Every row comes from one small tree of marks. The marks that hang from a mark follow it in brackets, in alphabetical order. Every link used is in the known rows. Which tree was each row made from?
Known rows:
W[H L M[X]]: [ 4.08  0.23  5.08  2.11  4.42 -3.12  0.70 -3.86  1.72 -3.00  0.80  0.72
 -3.72 -3.92 -0.51  2.25  0.96  0.07  2.38 -4.69 -3.13 -0.08 -0.43  2.26
  1.51]
L[X[H[W]]]: [-2.47 -3.67 -4.53  1.60 -2.23  1.50  0.15  2.96  2.22  0.11 -0.18  0.79
  2.26  0.30 -0.90 -0.51 -0.48 -1.54 -0.34  0.89  0.63 -1.19 -1.08 -2.29
 -0.21]
X[L R[H] W]: [-0.13 -0.04  4.37  0.36 -1.86  0.95 -4.40  4.77  0.11  0.24 -1.39 -0.45
  1.11  2.50 -0.48 -1.54 -3.64  2.38 -2.66  4.25  3.14 -1.37  0.45  0.45
  0.23]
M[X[H L[W] R]]: [-0.83 -2.09  1.82  2.62 -2.52  1.58 -6.35  3.68  0.61 -1.83 -2.39 -3.98
  0.09  0.79 -0.75 -0.74 -0.69  0.76  0.22  0.36  1.24 -2.37  0.38 -0.57
  0.50]
L[W[H R[M]] X]: [-1.40  1.91 -0.16  0.56 -1.45 -1.19  2.13 -1.86  2.96  2.04 -0.26  1.97
  1.29  1.40 -0.32  0.83  0.37 -1.06 -0.12 -1.30 -0.27  0.16 -0.21 -3.34
 -3.52]
M[X[H R]]: [-0.59 -2.98  0.06  1.28 -1.26  1.85 -2.95  2.90  0.32 -2.79 -1.00 -2.40
 -1.25 -0.84  0.32 -1.70  0.20 -1.03  0.26 -1.54 -0.66 -0.62  0.03  0.48
  0.40]
R[W]: [-2.16 -2.67 -2.47  0.20  0.55  2.02  5.56 -1.69 -1.99  1.82  2.76  0.15
 -0.29 -0.13  1.41 -0.26  1.59  0.41  0.84  1.99  0.06  0.16 -0.67 -2.03
  0.91]
W[M]: [ 0.90 -0.27 -2.01  1.04  1.67  0.29  2.87 -2.86 -0.72  0.21  1.16 -0.40
 -1.65 -0.81  1.03 -1.69  0.72  0.82  2.11 -0.74 -1.08  1.86 -1.15 -1.83
  2.31]
X[L M R[H]]: [-1.35 -0.35  3.92 -0.15 -1.84  0.39 -8.10  4.95 -1.67  1.52 -2.12  0.41
 -0.28  0.81 -0.15 -2.08 -5.66  3.11 -1.96  4.13  1.98  0.20  0.15  2.14
  0.71]
R[H M W[X[L]]]: [ 1.25  3.17  3.28 -1.85 -1.16 -2.12 -0.15 -1.19 -1.75  4.69  2.99  2.41
 -2.66  0.14 -0.84  2.79 -4.84  3.36 -2.42  4.06 -0.50 -0.78  0.41  4.66
 -2.46]
R[H]: [-1.60 -1.38 -2.21  0.84  0.58 -0.45  1.82  0.65 -1.34  2.10  2.08 -0.27
 -1.82  0.03  1.67  0.00 -2.04  1.55 -0.63  1.20 -1.13  1.82 -0.84 -1.02
  0.59]
W[H L]: [ 0.82 -2.59  1.52  0.68  4.51 -0.78  1.71 -1.91  0.12 -1.01  0.86  0.12
 -1.38 -2.17  1.05  1.68  0.05  1.38  1.47 -1.68 -1.37  1.20 -0.77  0.28
  2.78]
W[H]: [-0.53 -1.26 -0.90  0.29  1.86  0.08  1.97 -1.78 -1.11  0.65  1.59 -0.08
 -1.26 -1.33  1.70 -0.35 -0.42  0.25  1.61 -0.84 -0.92  1.77 -0.77 -2.07
  1.19]
H[W[L X]]: [ 1.41 -0.95 -0.74  0.80  3.20 -1.50  2.23 -2.51 -1.11 -2.36  0.31 -1.51
  1.16 -0.90 -0.86  1.42  2.55 -0.98  0.10 -0.39  0.31  0.31  0.27  0.29
  2.22]
R[H[W[X]] M]: [ 0.85  3.88  0.66 -0.43 -0.70 -3.52  1.09 -1.15 -2.91  1.59  1.69  1.00
 -1.02  0.15 -0.62  0.67 -3.44  0.60 -2.55  2.75 -0.60  1.47 -0.20  1.63
 -2.16]
H[W[L M[X] R]]: [ 2.77  1.48  2.90  1.76  1.82 -3.36  2.89 -3.29 -0.49 -2.98  2.11  0.47
 -0.80 -1.67 -1.64  1.73  3.82 -2.28  0.44 -4.22 -0.34 -0.31 -0.45  0.75
  0.66]
L[W[M X[R]]]: [ 1.35  2.40  0.17 -0.08  1.55  0.29  0.41 -3.80 -0.48 -1.36 -2.51 -2.45
  1.39  1.10 -0.26 -1.57  3.47 -0.46  1.80  0.24  0.87  0.81  1.52 -2.58
  0.90]
H[W[X]]: [ 0.34  0.06 -2.74  0.52  1.14 -0.67  2.36 -2.40 -2.11 -1.04  1.02 -1.65
  1.19 -0.21 -0.41 -0.15  2.21 -1.85  0.19  0.31  0.73  0.82  0.21 -1.63
  1.04]
M[W X[R]]: [-0.41 -2.30  0.92  2.09  0.31 -0.86 -0.96  0.17  0.66 -4.68  0.46 -3.67
  1.58 -0.56  0.62 -2.39  2.67 -1.29  0.34 -1.62  0.06 -1.46 -0.23 -2.76
 -1.25]
L[X[R[M]]]: [-1.32 -3.49 -0.52  0.91 -1.08  0.91 -0.05  1.78  3.69  0.11  0.12  0.85
  0.70  1.06  0.04 -3.16 -2.09  0.05 -1.09  0.81 -0.43 -0.08 -1.04 -1.36
 -2.02]
W[H X]: [ 1.96  0.66 -0.38 -1.45  2.98 -0.55  0.40 -3.45 -0.28  0.33  0.83 -0.06
 -1.66 -1.95  0.65  1.21  0.43 -0.51  1.61 -2.28 -1.42  1.53  0.92  0.78
  0.93]
L[X]: [-2.32 -5.01 -4.69  2.29 -0.04  1.39  2.31  0.85  3.95  1.04  0.84  0.23
  0.14  0.21  0.73 -1.17 -0.40 -0.33  0.31 -0.55 -1.43  0.09 -1.39 -3.00
 -0.27]
L[W[M[X[H]]]]: [-0.58  1.20 -2.10  2.78 -0.50  0.58  1.15 -1.90 -0.56 -1.18 -2.33 -2.77
 -0.03  0.25  0.15 -0.41  2.49 -0.38  2.20 -0.34 -0.59  0.17  0.02 -3.57
  0.93]
L[X[H M[W[R]]]]: [-2.85 -1.33 -4.20 -0.55 -2.87  1.58 -2.42  3.30  2.12  0.27 -2.49  2.59
  2.66 -0.06 -0.41 -0.38 -0.86 -0.87 -0.55  0.01  0.47 -0.70 -0.48 -0.74
 -0.86]
X[H R]: [-1.32 -3.03 -1.03 -1.33 -1.12  3.60 -2.96  3.64 -1.45 -1.20 -1.37 -1.25
  1.08  0.49  0.69 -2.99 -0.56  0.56  0.27  1.39  1.78  0.53  0.00 -0.25
  2.03]
H[W]: [-1.67 -1.48 -3.10  1.96  0.36 -0.16  3.63 -0.97 -2.72 -0.74  1.64 -1.67
  1.59  0.29  0.43 -1.48  1.55 -1.23  0.25  1.48  1.16  0.96 -1.13 -4.00
  1.25]
W[H L M R[X]]: [ 5.89  4.71  6.66 -3.66  4.15 -3.81 -0.13 -3.93  0.56  0.22  2.88  3.02
 -2.75 -2.27 -0.81  3.48  2.20 -1.11  1.87 -5.34 -1.61 -0.28  1.17  5.69
 -0.11]
L[W]: [-3.10 -1.18 -4.67  2.35  0.62  1.57  3.67 -1.63 -1.51  0.40 -1.42 -3.53
  1.51  1.71  1.74 -1.33  2.32  0.61  1.48  1.76  0.35  1.61 -0.42 -6.09
  1.61]
L[W[X[H R]]]: [-0.85  0.48 -2.13 -0.71 -0.05  2.34 -1.50 -0.32 -1.09 -1.04 -3.70 -3.27
  2.42  1.60  0.09 -0.95  2.45 -0.23  0.87  1.41  1.61  0.45  1.68 -2.21
  1.28]

Which tree is each row?
[-0.73 -1.14 -3.37  0.94 -2.27  2.67  0.77  2.47  3.82 -0.23 -2.68  2.31
  1.46  0.54 -0.97 -0.68 -0.65 -0.90 -0.13  0.83  0.10 -1.24 -0.54 -1.13
  0.17]  L[X[H W[M]]]
[ 0.31  0.28  0.29  1.48 -3.11  1.48 -3.17  3.39  1.08 -0.53 -1.38 -0.98
 -1.61  0.16 -0.76  1.80 -0.95  0.00 -0.71 -1.89  0.31 -2.01  0.03  1.73
  0.56]  M[X[H L W[R]]]
[-1.37 -1.40  1.57 -0.60  1.48  0.63 -2.90  1.59 -1.61 -3.65 -3.59 -0.55
  3.20 -0.26  0.67 -3.16  0.43  0.82 -0.28  2.11  1.75  0.70  0.15 -0.56
  1.60]  X[M[W[L]] R]
[ 0.10 -2.24  5.79 -0.62 -0.37  0.94 -3.37  1.17 -0.86  1.18  2.25  0.14
  0.46  0.43 -0.38 -1.00 -1.65  1.99  0.01  2.67  2.89 -2.10  0.15  0.24
  0.17]  X[L R[W[H]]]
[-0.21  2.25 -3.01 -0.70  0.91  0.45  2.53 -3.67 -0.71  0.86 -0.91 -2.13
  0.66  1.40  0.71  1.07  4.19 -0.85  1.09 -2.00  0.31  1.58  1.35 -2.51
  0.45]  L[W[R X]]
[-0.02 -1.74 -1.13  2.38 -0.12  1.75  0.30  2.30  1.17 -3.33 -3.02 -1.52
 -1.08 -1.07 -0.05  1.37  0.57 -0.58 -0.11 -1.22 -1.35 -1.01 -0.10  1.21
  1.88]  M[X[H W[L]]]
[ 0.31  2.03 -0.90 -1.28 -0.39 -1.44  2.27 -0.91 -2.61  0.61  3.27 -0.47
  1.04  0.79 -0.23  0.06  2.95 -3.14 -0.21 -0.81  1.21 -0.21  0.34 -0.43
 -1.13]  H[W[R[X]]]
[ 0.72 -1.12  0.16 -1.11 -0.07 -0.35  0.58  0.96  3.27  0.84  0.32  3.20
 -0.96 -0.36 -0.80  2.37 -1.55  1.24 -1.27 -2.81 -1.32  0.08 -0.99  3.57
 -0.23]  W[L[X[H]] R[M]]
[-1.73 -2.30  0.26  1.03 -1.61  1.27  0.21  3.80  4.09 -0.45 -1.33  1.76
  2.04  1.68 -0.41 -1.93 -1.33 -1.06 -2.29  1.90  0.68 -1.11  0.10 -1.50
 -2.15]  L[X[R[H] W]]
[ 3.96  4.20  5.68 -3.98  2.74 -3.50 -0.08 -2.29 -0.17  1.33  2.66  2.54
 -2.69 -1.21 -0.13  3.35 -0.61  0.04 -0.10 -3.27 -1.90  0.31  0.65  6.06
 -1.69]  W[H L R[M X]]
[-0.04  0.79  0.21  1.17 -0.34 -3.18  0.78 -0.77  0.29 -1.57  2.89 -1.25
 -0.55 -0.87  0.61  1.42  2.19 -1.30 -0.52 -3.90 -1.11 -0.79 -0.23 -0.91
 -2.53]  M[W[R[H]] X]
[ 2.74  2.44  0.80 -1.30  2.16 -0.15  1.40 -0.49  0.36 -0.65 -0.88 -0.45
 -0.30  0.28 -0.07  0.35  1.54 -0.91  0.60  0.86 -0.83 -1.05  1.05  2.69
  0.55]  R[X[W[L M]]]
[ 0.26  0.52  0.49  2.11 -2.85 -0.94 -2.75  1.56 -1.15  0.09  0.08 -1.37
 -1.79 -0.25 -0.87  0.08 -4.07  1.49 -1.12  1.19 -0.51 -0.79 -1.35  1.33
 -0.65]  R[M[X[H[W] L]]]
[ 0.07 -0.61 -0.46 -2.25  1.53  1.92  0.61 -0.72 -1.68  0.22 -1.82  1.96
 -0.23 -1.75 -0.57  2.76  0.80  0.76  0.32  1.67 -0.20 -0.46  1.17  4.23
  2.36]  R[W[L X[H M]]]
[-0.07  0.40 -2.43 -0.40 -2.67  2.08  0.96  2.08  3.82  0.32 -1.71  3.48
  1.16  0.69 -1.26  0.21  0.24 -1.58 -0.42 -1.26  0.36 -1.09 -0.21 -0.10
 -0.53]  L[X[H W[M R]]]
[ 1.54  0.77 -0.10 -3.04 -0.35  1.63 -3.34  0.59 -0.93 -0.62 -1.82 -0.60
 -0.29  0.06 -0.26 -1.35 -1.56  0.68 -0.40  0.68  0.34  0.97  1.08  3.20
  0.63]  W[X[H R[M]]]
[-0.96  1.57 -3.14 -2.89 -1.35  2.05 -3.88  3.33 -2.60  1.67 -2.35 -0.27
 -0.37 -0.18  0.61 -0.66 -1.53 -0.77  0.46  2.44 -0.51 -0.09  1.03  3.30
  0.41]  R[X[H M]]
[ 2.58  0.38  1.56 -0.82  2.06 -0.92 -3.34 -2.05  0.36  1.49  1.05 -0.54
 -1.95 -1.41 -0.30  2.03 -1.82  1.43  1.23 -1.40 -0.36  0.09  0.74  1.85
  1.31]  W[H X[L]]
[ 0.56  2.87  1.30 -0.25 -1.24 -2.63  1.49 -0.69 -0.65  2.16  3.12  1.50
 -4.13 -0.28  0.73  1.46 -2.09  0.35 -1.78 -2.77 -2.37  1.63 -0.58  2.44
 -2.66]  W[R[H M[X]]]
[-3.01  0.10 -4.68 -1.04 -1.87  2.31 -3.03  2.80 -3.33 -0.82 -4.00  0.03
  2.57 -0.57  0.82 -1.48 -1.25  0.86  0.41  2.85  1.28  0.86 -0.35 -1.02
  2.11]  X[H M[W]]
[ 0.60  2.64  4.31 -1.28 -0.55  0.83  0.47  0.62 -1.01 -1.64 -2.14  1.22
  1.12  1.09  0.39 -3.17 -1.90 -0.02 -1.37  2.68  1.52  0.93  0.33 -0.38
 -1.05]  X[R[M] W[H]]
[ 2.18  1.41  2.53 -2.82  2.51 -2.64  0.11  0.25  0.14  1.84  3.12  1.13
 -2.37 -0.23  0.25  3.68  0.67  0.09 -1.03 -2.62 -1.57 -0.12  0.96  5.38
 -0.62]  W[L R[H X]]
[-0.35 -2.14 -0.95  2.54 -1.90 -0.35 -5.02  2.56  0.59 -2.15 -0.10 -3.58
  0.79 -0.78 -0.43  0.75 -0.73  1.25  0.47 -0.63  0.53 -3.03 -0.79 -0.88
  0.35]  M[W X[H L]]
[-1.39 -1.68  2.82 -1.07 -0.26  0.77  1.09  1.17 -1.84  0.90  2.40  0.84
  0.19  0.69  0.65 -1.46 -0.22  0.48 -1.19  3.06  1.30 -0.22  0.33 -0.05
 -0.94]  X[R[H W]]
[ 1.96  2.81  2.15 -1.47  1.04 -3.09  2.05 -1.47 -1.99 -0.13  2.46  0.46
  0.44  0.30 -0.99  1.45  1.41 -1.44 -1.12 -0.50  0.38 -0.19  0.07  2.61
 -1.04]  H[W[L R[M X]]]
[ 1.43  1.51  2.58 -1.38  1.69 -2.74  2.05 -0.93 -0.46  1.78  2.31  2.45
 -2.94 -0.36  0.47  2.83 -2.09  2.50 -1.93 -1.90 -1.71  2.08 -0.78  3.99
 -0.11]  W[L R[H M]]
[-2.31 -4.73 -0.86 -0.46 -2.43  3.26 -0.96  3.72  2.90  0.29 -0.07  1.83
  2.18  0.61 -0.78 -1.50 -0.24 -0.91 -0.61  1.66  1.25 -2.25 -0.08 -0.52
 -1.08]  L[X[H R[W]]]
[-1.95  0.10 -1.15  1.03 -0.71 -0.39  2.08 -1.43  3.42  1.46 -0.07  1.15
  1.85  1.10 -0.15  1.13  2.31 -1.90  0.72 -2.26  0.07 -0.21  0.11 -4.44
 -2.40]  L[W[H R] X]
[-0.37  1.55  1.89 -1.24 -0.07 -0.37  4.54 -3.13 -2.79  2.63  2.96  2.71
 -1.42 -0.76  0.83  0.31 -1.95  1.21  0.06  2.68 -0.65  0.69 -0.83  0.21
 -1.71]  R[M W[H]]
[-0.43 -0.50  1.16 -0.68 -0.08  0.02 -0.35  0.08 -1.38 -1.72  0.25 -1.49
  1.89  1.04  1.05 -4.15 -0.89  1.29 -0.62  2.16  1.25  0.96 -0.72 -1.90
 -0.80]  X[R[M[W]]]
[ 3.89  5.29  4.02 -2.85 -0.43 -3.22 -2.92 -0.59 -0.34  3.99  4.13  1.95
 -3.26  0.30 -0.85  2.14 -1.16  0.48 -0.14 -2.00 -0.42 -0.79  0.87  4.82
 -1.80]  W[M R[H X[L]]]
[ 1.01  2.60 -2.48  0.67  1.83  0.09  2.30 -4.78 -0.64 -0.18 -2.04 -2.40
  0.58  0.61  0.10 -0.18  3.27 -0.10  2.35 -0.14 -0.25  1.29  0.99 -2.99
  1.41]  L[W[M X]]
[-3.95  0.59 -4.28  0.23 -3.75  2.39 -1.38  2.48  1.69  1.49 -4.71  1.73
  2.80  1.70 -0.61  0.34  0.61 -1.35 -0.25  0.29  0.92 -0.13  0.41 -2.42
 -0.93]  L[W[R] X[H M]]
[-1.60 -0.98 -3.22  3.20 -0.35  0.45  2.78 -1.84  3.67  0.41 -1.61 -0.48
  1.96  1.42 -0.38 -1.07  2.04 -0.72  1.48  0.38 -0.39 -0.43 -0.56 -5.46
 -0.74]  L[W[M] X]
